What can hang from each mark
Y: L
Q: E L
W: P
P: A G W
G: P
E: Q
A: P R Z
R: A Y
L: Q Y

Every row comes from one small tree of marks. The marks that hang from a mark follow it in brackets, in alphabetical order. Every link used is in the known rows. Which tree was each row made from?
Known rows
P{G W}: [ 0.729 -0.248  3.739  0.026  1.121 -0.793  1.273 -0.487  1.034 -0.854
  1.377 -0.411  1.179  0.056  0.818  2.247  3.323 -1.280 -0.079  0.189
  2.805  2.184 -2.072  1.343 -2.820 -0.259]
Y{L}: [ 2.318  0.249  0.994 -0.647  1.983 -2.552  1.149  0.520  1.027 -0.136
 -0.225  1.492 -0.758 -1.906 -0.351  0.797  1.769 -2.740 -3.422  1.630
  1.711  0.921 -1.250  1.368 -1.227  0.977]
R{A Y{L{Q}}}: [ 3.547 -0.915  4.152  0.856  2.082 -3.026  3.022  2.289  0.378  1.142
  0.348  2.105 -2.206 -0.288 -0.104  3.176  5.191  0.834 -3.858  0.242
  3.345  0.694  0.927  0.535 -4.007  2.512]
R{A{P{W} Z} Y{L}}: [ 3.156 -0.815  4.326  1.335  2.336 -4.916  2.612  3.217  0.342  0.330
  0.775  0.917 -1.157  0.048  0.123  3.625  4.116  0.456 -1.896  1.654
  3.540  3.266  0.529  0.345 -3.109  3.062]
E{Q{L}}: [ 3.759 -1.572  1.094 -0.551  1.714 -1.919  1.878 -0.652  2.307 -2.005
 -0.536  0.304 -0.725 -0.583 -0.238  2.097  1.930 -0.170 -0.324  2.003
  1.632  0.481 -2.875  1.750 -2.256  1.875]
R{A{P{W}} Y{L}}: [ 3.829 -0.137  4.834  1.403  2.987 -3.844  2.083  2.998  0.533  0.911
  0.719  2.482 -1.127  0.271  0.020  2.962  5.305  0.231 -2.747  0.556
  3.006  3.363  0.806 -0.126 -4.096  2.199]
P{A G W}: [ 0.825  0.599  4.675 -0.097  1.347 -0.762  1.696  0.402  0.901 -0.687
  1.979 -0.227  1.693 -0.187  1.953  2.416  4.338 -1.041  0.762 -0.966
  3.896  3.662 -1.639  0.473 -4.130 -0.375]
W{P{A{R{Y}} G}}: [ 1.854  0.791  3.088  0.909  2.118 -1.047  1.056  0.999  1.367 -1.767
  0.593  1.401  0.427  1.409 -0.837  2.864  2.886 -1.399 -2.070  1.953
  1.629  4.345 -0.902  0.080 -4.223  0.704]
R{A{P Z} Y}: [ 3.117 -0.995  3.580  2.451  1.486 -3.519  2.910  1.844  1.365 -0.465
  0.609  0.818 -2.162  0.379 -0.661  3.747  4.028  0.695 -1.952  1.944
  2.854  2.014  0.628  1.499 -2.775  3.439]
R{A}: [ 2.762  0.015  2.385  1.088  0.760 -1.855  2.179  0.582  1.521 -0.237
  1.099  1.038 -1.525 -0.735 -0.225  1.878  4.504 -0.243 -2.483  0.655
  2.494 -0.124 -0.031  2.231 -2.476  1.529]
R{A{P{G} Z} Y{L}}: [ 2.320 -0.838  4.965  1.445  1.741 -4.349  2.399  2.919  0.986  0.482
  0.711  1.454 -2.159  0.077  0.239  4.195  3.294 -0.742 -1.972  1.559
  3.568  3.472  0.631  0.918 -3.452  3.215]
W{P}: [ 2.644  0.531  0.198  0.661  2.032 -0.940  0.543  0.105  1.681 -1.683
  0.040  0.664  0.115 -0.332 -2.777  1.643  2.580 -1.661 -3.198  3.435
  0.219  0.666 -2.108  1.259 -1.478  0.746]
G{P{A{R{Y{L}} Z} W}}: [ 2.792  0.097  4.008 -0.275  2.410 -3.046  2.585  2.924  0.493 -0.720
  0.711  0.414  1.436  0.318  1.369  0.752  2.077 -0.980 -1.780  2.209
  2.725  5.948 -1.045  0.873 -3.195  1.717]
Q{E L{Y}}: [ 2.925 -0.473  1.054 -1.356  1.641 -0.739  1.802  0.225  2.813 -0.605
 -0.099  0.774 -4.358 -0.286 -0.334  3.397  1.727  1.009 -1.056  0.712
  0.980 -1.435 -3.380  0.610 -3.626  0.805]
A{P{G W} Z}: [ 0.397 -0.735  2.772  0.880  1.674 -3.214  1.185  0.364  0.825 -1.817
  0.343 -2.386  0.966  0.750  0.106  2.385  1.420 -1.923  1.260  3.187
  2.603  2.592 -2.813  2.043 -1.340  1.495]
L{Y}: [ 2.332 -0.445 -1.101  0.418  0.805 -1.084  1.084 -1.462  1.018 -0.958
 -0.299  0.267 -2.031  0.446 -0.052  1.173  2.333 -0.999 -2.356  1.895
  1.072 -1.324 -2.498  2.900 -1.757  1.527]
A{P Z}: [ 1.578 -0.517  0.576  1.158  1.758 -3.314  1.344  0.045  1.210 -1.928
 -0.514 -1.585 -0.589 -0.085 -1.164  1.376  0.724 -2.130 -0.736  4.249
  1.566  0.820 -2.307  2.635  0.011  2.267]
P{A{Z}}: [ 1.555  0.149  1.273  0.269  0.846 -2.104  2.514  0.186  1.344 -1.612
  0.823 -0.800 -0.180 -1.515  0.480  1.882  2.437 -1.305 -0.834  1.555
  3.203  1.458 -1.364  1.675 -1.531  1.696]
W{P{A{R{Y{L}} Z} G}}: [ 1.225  0.243  2.764  0.319  2.019 -2.623  1.367  1.802  0.902 -1.695
  0.430  0.654  0.216  0.773 -0.567  3.249  1.498 -1.945 -1.962  2.855
  2.195  4.635 -0.988  0.013 -3.448  1.464]
E{Q}: [ 3.048 -1.131  0.405  0.150  1.655 -2.037  1.773 -0.963  2.097 -2.143
 -0.508  0.479  0.108 -0.035  0.518  1.722  1.813 -1.256 -0.983  2.468
  1.377  0.271 -1.961  2.528 -1.486  1.770]
P{A{R}}: [ 1.931  0.783  1.567  0.439  1.712 -1.713  1.767 -0.273  1.027 -1.737
  0.184  0.471  0.047  0.026  0.768  0.607  2.514 -1.436 -1.729  1.122
  2.328  2.616 -0.539  1.412 -2.542  0.911]
G{P}: [ 3.280  0.271  2.196  0.202  1.673 -0.740  1.622  0.853  1.985 -0.630
  0.443  1.111  0.125 -0.659 -0.593  0.023  1.941 -2.087 -2.994  2.628
  0.858  1.952 -1.989  2.672 -1.809  1.165]

Which tree is each row?
[ 1.496  1.104  2.310  0.569  2.027 -1.121  0.611  0.710  1.230 -2.003
  0.439  0.689  0.811  1.171 -0.953  2.151  2.356 -2.068 -1.598  2.319
  1.385  3.574 -1.539  0.748 -3.575  0.235] => W{P{A{R} G}}
[ 2.416  0.320  3.109 -0.106  1.900 -2.394  2.297  1.946  0.743 -1.662
  0.812 -0.813  1.795  0.538  1.289 -0.020  1.883 -1.142 -0.686  2.631
  2.418  4.753 -1.864  1.820 -2.509  1.331] => G{P{A{R Z} W}}
[ 1.488  0.221  3.401  0.875  2.517 -1.844  0.561  0.055  0.924 -1.066
  0.453 -0.499  1.072  1.034 -0.033  1.604  2.873 -1.993  0.260  1.792
  1.931  2.742 -2.427  1.418 -2.509  0.300] => A{P{G W}}
[ 1.085  0.286  5.467 -0.086  2.168 -2.123  1.939  1.110  0.228 -0.606
  1.209  0.981  1.338  1.094  2.505  2.652  3.553 -0.795 -0.378 -0.832
  3.998  5.969 -0.253 -0.553 -5.030  0.305] => P{A{R{Y{L}}} G W}
[ 2.605 -0.516  3.028  1.010  4.227 -4.172  1.236  1.063 -0.750 -0.940
 -1.534  0.241  0.491  2.780 -0.183  0.989  2.364 -0.611 -1.887  2.920
  1.737  3.651 -0.879  0.278 -2.956  1.553] => A{P{W} R{Y{L{Q}}}}
[ 1.160  0.154  2.616  0.890  1.588 -1.861  1.500  1.080  1.129 -2.216
  0.530  0.205  0.243  1.275 -0.795  3.314  1.949 -1.385 -1.379  2.862
  1.934  4.264 -1.053  0.459 -3.448  1.380] => W{P{A{R{Y} Z} G}}
[ 2.603  0.331  3.342 -0.254  1.631 -1.841  2.544  2.012  1.233 -1.006
  1.464 -0.681  1.809 -0.509  0.880  0.634  2.726 -0.933 -0.773  2.208
  2.684  3.906 -2.220  1.699 -2.389  1.288] => G{P{A{Z} W}}
[ 3.000  0.848  3.502 -0.068  2.375 -1.595  1.837  1.633  0.907 -1.177
  0.881  0.361  1.921  0.687  1.181 -0.245  2.828 -1.148 -1.415  1.769
  1.882  4.863 -1.609  1.480 -3.292  0.638] => G{P{A{R} W}}
[ 0.084 -0.130  4.113 -0.136  0.702 -1.757  2.232  0.646  0.795 -1.407
  2.020 -1.764  1.640 -0.405  1.980  3.097  3.343 -0.919  1.606  0.139
  4.368  3.546 -1.979  0.946 -3.196  0.511] => P{A{Z} G W}
[ 0.031 -0.859  2.483  1.153  1.905 -3.977  1.046  0.135  0.181 -2.612
 -0.486 -2.678  1.016  2.613  0.695  1.533  0.044 -1.960  1.236  3.906
  2.281  3.939 -2.308  2.123 -1.435  1.451] => A{P{G W} R Z}
[ 3.479  0.287  3.844 -0.099  2.826 -2.312  2.328  2.518  0.795 -0.337
 -0.203  1.444  0.296  0.662  0.739  0.283  2.367 -1.353 -3.026  2.196
  2.063  4.194 -0.799  1.277 -3.714  1.854] => G{P{A{R{Y{L{Q}}}}}}
[ 2.780 -0.017  2.844  1.027  3.876 -3.951  0.854  0.998 -0.061 -1.108
 -1.003  1.092  0.437  2.127  0.072  0.988  2.040 -1.167 -2.187  2.459
  1.481  4.836 -0.470  0.138 -2.806  1.425] => A{P{W} R{Y{L}}}
[ 0.209 -0.460  4.949 -0.151  1.523 -3.108  2.469  1.347  0.080 -1.180
  1.146 -0.580  1.139  0.920  2.706  3.201  2.494 -0.782  0.452  0.219
  4.437  5.960 -0.587 -0.117 -4.063  1.168] => P{A{R{Y{L}} Z} G W}
[ 2.237 -0.262  1.892 -1.435  2.980 -2.758  1.816  1.438  1.018  0.039
 -0.935  0.384 -1.607 -0.980  0.049  1.990  1.518 -1.511 -2.636  1.771
  2.068 -1.058 -1.898  0.820 -2.219  0.601] => Y{L{Q{E}}}
[ 1.439 -0.507  3.381  1.602  0.894 -3.319  1.873  1.558  1.345 -0.818
  0.833 -0.759 -1.371  0.377 -0.020  2.798  2.908 -1.173 -0.200  2.336
  2.994  1.328 -0.922  2.711 -2.196  2.400] => R{A{P{G} Z}}
[ 1.228 -1.456  1.071  1.254  0.893 -3.042  2.693 -0.657  0.771 -2.145
 -0.482 -0.506 -1.223  0.705 -0.054  2.082  0.478 -0.473 -2.304  2.980
  1.959  2.221 -0.282  1.851 -1.175  2.697] => A{R{Y} Z}
[ 3.894 -0.628  4.430  1.414  3.235 -3.879  2.286  2.860  0.307  1.053
 -0.355  1.993 -2.039  0.768 -0.540  2.867  4.850  0.338 -3.209  1.463
  3.000  1.585  0.659  0.451 -4.029  2.775] => R{A{P} Y{L{Q}}}
[ 3.036 -1.429  4.490  1.189  2.857 -5.221  2.884  3.330 -0.396  0.488
  0.081 -0.155 -1.180  0.898 -0.032  3.585  4.356  1.004 -1.516  2.125
  3.832  2.006  0.036  0.456 -3.387  3.214] => R{A{P{W} Z} Y{L{Q}}}
[ 2.174 -0.960  5.543  1.330  1.988 -4.533  2.456  3.172  0.517  0.509
  1.018  0.923 -1.067  0.510  0.691  4.307  3.996  0.044 -1.250  1.199
  3.932  4.007  0.394  0.389 -3.781  2.734] => R{A{P{G W} Z} Y{L}}
[ 2.498 -0.514  1.773  0.536  2.229 -2.690  1.781 -0.088  0.587 -0.824
 -0.655  2.177 -1.176  0.450  0.094  1.275  1.561 -1.256 -3.888  1.659
  1.496  3.015  0.278  0.686 -2.367  1.655] => A{R{Y{L}}}
[ 0.725 -1.156  3.878  0.982  2.691 -4.764  1.437  1.359 -0.253 -1.534
 -0.600 -0.756  0.292  2.349  0.904  2.410  0.352 -1.647 -0.152  3.307
  2.681  5.536 -1.131  0.744 -2.448  2.171] => A{P{G W} R{Y{L}} Z}
[-0.379 -0.168  4.038  0.074  0.950 -2.526  2.163  0.433  0.181 -2.075
  1.283 -1.963  1.734  0.993  2.476  2.245  2.235 -0.918  1.488  0.776
  4.081  4.620 -1.469  1.049 -3.281  0.594] => P{A{R Z} G W}
[ 1.031  0.105  3.149  1.167  2.786 -2.755  0.348 -0.230  0.241 -1.948
 -0.417 -0.701  1.238  2.875  0.403  0.769  1.555 -2.092  0.145  2.551
  1.598  4.012 -1.859  1.533 -2.734  0.384] => A{P{G W} R}
[ 2.123  0.236  4.468  1.411  1.907 -2.561  1.332  1.486  1.044 -0.237
  1.240  0.241 -0.149  0.989  0.281  2.350  4.732 -0.543 -0.200  0.765
  2.809  2.017 -0.865  1.763 -3.572  0.969] => R{A{P{G W}}}
[ 0.278 -0.520  3.968  0.768  0.639 -2.108  2.659  0.207  1.029 -1.682
  0.879 -0.105 -0.430  0.821  1.726  3.224  1.846 -1.081 -0.240  0.914
  3.790  4.478 -0.278  1.076 -3.565  1.800] => P{A{R{Y} Z} G}
[ 2.758 -0.028  3.774  0.265  1.959 -2.313  2.843  2.084  0.835 -1.370
  1.008 -0.089  1.439  0.865  1.216  0.884  2.412 -0.322 -1.162  2.172
  2.414  5.345 -1.160  1.298 -3.210  1.692] => G{P{A{R{Y} Z} W}}
